Each row comes from the steps of one walk. Every step used is in the known rows, and no mark comes twice. Write the walk behind each row, first mark first.
Known rows
bisa notuf: [-6, 30, 8, 11, -7, -19, 2, 5, 18, 9, 16, -7, 1, -11, -12, 32, 20, 23, 11, -32, 14, 13, 27, -11, 7]
limel bisa: [-6, -16, -5, -11, 21, 13, -1, -5, 10, 6, -10, -8, -29, 22, 7, 3, 2, 15, -5, -24, 11, 27, -16, -1, -16]
notuf petet limel bisa: [17, -19, -12, -25, 25, 13, -6, -15, -23, -26, -14, -31, -11, 48, 5, 60, 10, -9, -19, 4, 19, 36, 12, -7, 1]
depa novon bisa notuf: [-38, 59, -22, 48, 23, -9, 24, 11, 37, 6, 0, -14, 15, 9, -50, -6, 54, 38, 17, -85, -20, 24, 22, -20, 32]
novon bisa: [-11, 10, -25, 27, 17, -12, 3, -8, 13, -6, -24, -4, 10, 17, -18, -8, 3, 10, 6, -13, -22, -10, -34, -12, 6]
bisa notuf petet limel: [17, 22, -2, 0, -7, -7, -10, -5, -10, -20, 2, -27, 18, 12, -17, 86, 30, -5, -5, -1, 23, 21, 54, -12, 20]
tuki bisa limel depa: [-5, 2, 43, -23, 6, 32, -23, -1, 5, -26, 49, -36, 66, -6, 33, -8, 0, -3, 15, -33, 32, -30, -39, -13, -11]
novon bisa notuf: [-15, 36, -20, 49, 13, -26, -2, -4, 33, -1, -13, -13, 9, 13, -37, 16, 23, 37, 17, -31, -12, -4, -10, -20, 11]
tuki bisa limel depa notuf petet: [9, -5, 71, -21, 4, 48, -32, -22, -14, -21, 69, -52, 5, 3, 39, 24, -8, -37, 16, -4, 10, -7, 16, -22, -17]
petet limel bisa notuf depa: [-11, -16, -56, 15, 15, -46, 10, 22, 36, -11, -38, -28, 5, 14, -20, 43, 38, 70, 0, -21, 22, 24, 0, 3, -2]
tuki bisa: [-24, 4, 17, -11, -7, 30, -1, -12, 2, -13, 10, -11, 24, -7, 6, -23, 17, 5, 1, 4, 18, -41, -38, 8, 1]
depa novon bisa: [-34, 27, -27, 38, 31, 8, 21, 5, 8, -5, -15, -8, 3, 16, -31, -38, 33, 14, 9, -58, -32, 12, 2, -12, 21]
bisa limel depa novon: [-2, 12, 33, -9, 32, 15, -1, 29, 3, -6, 45, -25, 48, -3, 10, -15, 10, -2, 17, -88, 0, 32, 40, -27, 9]
tuki bisa limel: [-15, 14, 23, -1, 21, 33, -16, -9, -11, -25, 22, -17, 36, -11, 16, -8, 6, 0, 22, -10, 12, -28, -30, -12, 6]
novon bisa tuki: [-7, -3, -12, 7, 16, -9, 18, -30, -20, -7, -27, 10, -13, 11, -34, -28, 14, 37, 3, -15, -26, -18, -58, -15, -5]
tuki bisa notuf: [-29, 39, 21, -4, -17, 14, -1, -7, 29, -3, 19, -15, 27, -13, -17, 16, 45, 36, 6, -19, 31, -30, -19, -2, 7]
notuf bisa limel depa: [-1, -7, 6, -16, -2, 12, -3, 9, -10, -37, 44, -33, 49, 8, 51, 11, 15, -6, 28, -72, 33, -16, 12, -15, -11]
petet limel bisa: [0, -35, -33, -9, 24, -4, 9, 0, -1, -13, -27, -18, 29, 31, 11, 39, -1, 22, -19, -8, 24, 25, -22, 24, 0]
depa novon: [-18, 16, -1, 6, 8, 21, 27, 12, -2, 8, 6, -1, 6, -3, -17, -24, 30, 4, 1, -40, -11, 22, 30, -5, 17]
novon bisa notuf depa: [-19, 22, -58, 54, 14, -45, 2, 16, 49, -23, -38, -14, -5, 2, -45, -12, 40, 62, 24, -32, -20, -14, -7, -30, 2]
novon bisa limel depa: [6, 4, 7, 19, 38, -9, -24, 2, 10, -19, 17, -35, 46, 21, 18, -1, -19, 2, 25, -44, -8, -5, -29, -32, -3]
petet limel: [5, -18, -19, -1, 0, -22, 5, 9, -7, -13, -7, -11, 49, 7, 5, 29, 0, 0, -13, 16, 6, 0, -5, 25, 14]
bisa notuf depa tuki: [-10, 18, -31, 8, -29, -36, -6, -1, 18, 5, -10, 1, -12, 10, -27, 16, 25, 55, 13, -15, 11, -43, 29, -31, -7]
notuf petet limel: [23, -4, 0, -14, 1, 2, -10, -6, -36, -32, -9, -22, 20, 22, 1, 54, 7, -24, -17, 23, 8, 16, 28, 2, 20]
notuf depa novon: [-26, 7, -29, 11, 14, 3, 29, 36, 14, -7, -20, -3, -14, -11, -22, -56, 39, 31, 6, -41, -18, 11, 38, -6, 7]
limel bisa tuki: [-3, -21, 8, -25, 18, 11, 21, -28, -22, 9, -17, 9, -41, 17, -20, -8, 17, 39, -9, -28, 10, 25, -46, -9, -21]

Which walk is each row?
[34, -17, 52, -7, 20, 17, -27, -13, -22, -6, 57, -44, -18, 6, 32, 49, -26, -38, 15, -8, -6, 40, 65, -30, -19]
bisa limel depa notuf petet
[22, -9, 17, 4, 0, 15, -7, -26, -23, 11, 20, -14, -54, 8, 4, 25, -6, -35, -1, 28, -16, 22, 58, -6, -13]
depa notuf petet
[-22, 38, -20, 39, 73, 9, 0, 13, -3, -14, -3, -14, 20, 12, -14, -32, 18, 14, 29, -68, -37, 21, 6, -31, 24]
depa novon bisa limel
[-5, -1, 4, -28, -21, 10, -11, -18, -26, -20, 45, -22, 56, 29, 48, 19, 6, -7, 22, -65, 34, -57, 23, -21, -18]
notuf bisa limel depa tuki
[-5, -4, -24, 5, 12, -27, 5, 0, 22, 2, -15, -28, 23, 17, -9, 73, 28, 47, -8, -34, 37, 34, 4, 13, 10]
petet limel bisa notuf
[3, -12, 20, -29, -39, 0, -13, -15, -4, 17, 31, -1, 24, 31, 10, 18, -12, 6, -10, -25, 21, -42, 6, -10, -18]
limel depa tuki
[-9, 35, 67, -39, -57, 35, -26, -32, 0, -9, 60, -27, 12, 31, -9, 50, 42, 8, -6, -27, 56, -60, 21, -42, -5]
limel depa tuki bisa notuf petet
[17, -10, 25, -11, 19, 2, -23, 10, 2, -12, 40, -28, 42, 4, 29, 12, -22, -8, 16, -36, 16, 11, -3, -19, -8]
bisa limel depa
[-7, 13, -25, -1, 14, 9, -1, -1, -30, -36, 12, -18, 30, 4, 36, 11, 23, -9, 36, -45, 20, -19, 13, -16, -1]
notuf bisa limel
[-16, 16, 15, -13, 4, 29, -32, -33, -25, -18, 28, -6, 39, 14, 12, -2, 1, 6, 13, -8, 21, -73, -34, -22, -2]
depa tuki bisa limel
[1, -71, -3, -21, -45, -14, 49, -21, -27, -16, 30, -15, 42, 1, 37, 26, 21, 26, -7, -23, 22, -16, -8, 41, -22]
petet limel depa notuf bisa tuki
[12, -61, 11, -1, -18, -27, 11, 1, 9, -2, 31, -28, 45, 4, 32, 45, -26, -3, -14, 11, 7, 17, 14, 43, -8]
petet limel depa notuf
[1, 18, -20, 35, 57, -13, -19, -7, -7, -28, -12, -18, 27, 17, 0, -4, -8, 5, 27, -25, -29, -4, -26, -27, 6]
novon bisa limel
[5, 0, 21, -24, -3, 20, 8, 20, -15, -24, 22, -39, 34, 29, 3, 31, 29, -22, -24, -47, 16, 32, 65, -10, 18]
notuf petet limel depa novon
[25, -27, 49, -15, -15, 19, -8, -19, -9, 3, 48, -30, -34, 16, 22, 33, -17, -32, -5, 9, -2, 27, 56, -13, -22]
limel depa notuf petet
[-24, 18, 46, -25, -57, 10, -13, -20, 29, 7, 53, -16, 43, 16, -6, 26, 34, 36, -2, -37, 54, -69, -16, -12, -8]
limel depa tuki bisa notuf
[21, -30, 8, -41, 18, 23, 13, -31, -53, -18, -23, -9, -20, 41, -12, 48, 25, 14, -28, -6, 16, 31, -18, -12, -6]
notuf petet limel bisa tuki
[18, -42, -8, -8, 22, 8, 5, -28, -22, -6, -5, -32, -32, 36, 20, 65, -7, -8, -15, 23, 6, 51, 30, 16, -6]
depa notuf petet limel bisa
[-14, 57, -21, 39, 29, -3, 15, 4, -1, -25, -9, -37, 28, 33, -47, 48, 64, 15, 3, -63, -19, 32, 51, -21, 47]
depa novon bisa notuf petet limel
[7, 29, 19, -8, 13, 19, -11, -22, 6, 5, 1, -24, -56, 28, -19, 61, 39, 11, 2, -38, 28, 50, 50, -42, 0]
limel bisa notuf petet
[-28, 36, -31, 28, 7, -11, 25, 37, 34, 3, -10, -13, -11, -15, -42, -22, 63, 53, 13, -69, 1, 21, 57, -24, 15]
bisa notuf depa novon
[-11, -16, 8, -11, -8, -2, 23, 34, 10, -4, 20, -27, 72, 7, 2, 13, 19, 3, -17, -52, 10, 25, 28, 24, 16]
petet limel depa novon
[-14, -18, -58, 3, -7, -42, 2, -2, 16, -4, -32, -15, 8, 42, -15, 52, 32, 77, -8, -17, 32, -19, 7, -5, -6]
petet limel bisa notuf depa tuki
[-24, 25, -62, 40, -7, -47, -6, -6, 25, 0, -33, -3, -7, 25, -44, 0, 35, 70, 21, -27, -13, -57, -3, -32, -1]
novon bisa notuf depa tuki
[2, 11, 43, -26, -39, 17, -15, -4, 11, -36, 38, -53, 65, 18, 2, 68, 44, 7, -12, -17, 62, -26, 8, -6, 10]
tuki bisa notuf petet limel depa
[-26, 3, 20, 2, 11, 11, 38, -3, 1, 3, 10, -5, 19, 20, -40, -40, 39, 39, -4, -82, -27, 10, -30, -22, 1]
limel depa novon bisa tuki
[-28, 4, -55, 19, 32, -27, 33, 36, 36, -11, -34, -29, 19, 11, -34, 15, 67, 73, 3, -69, 15, 44, 36, 7, 15]
petet limel bisa notuf depa novon
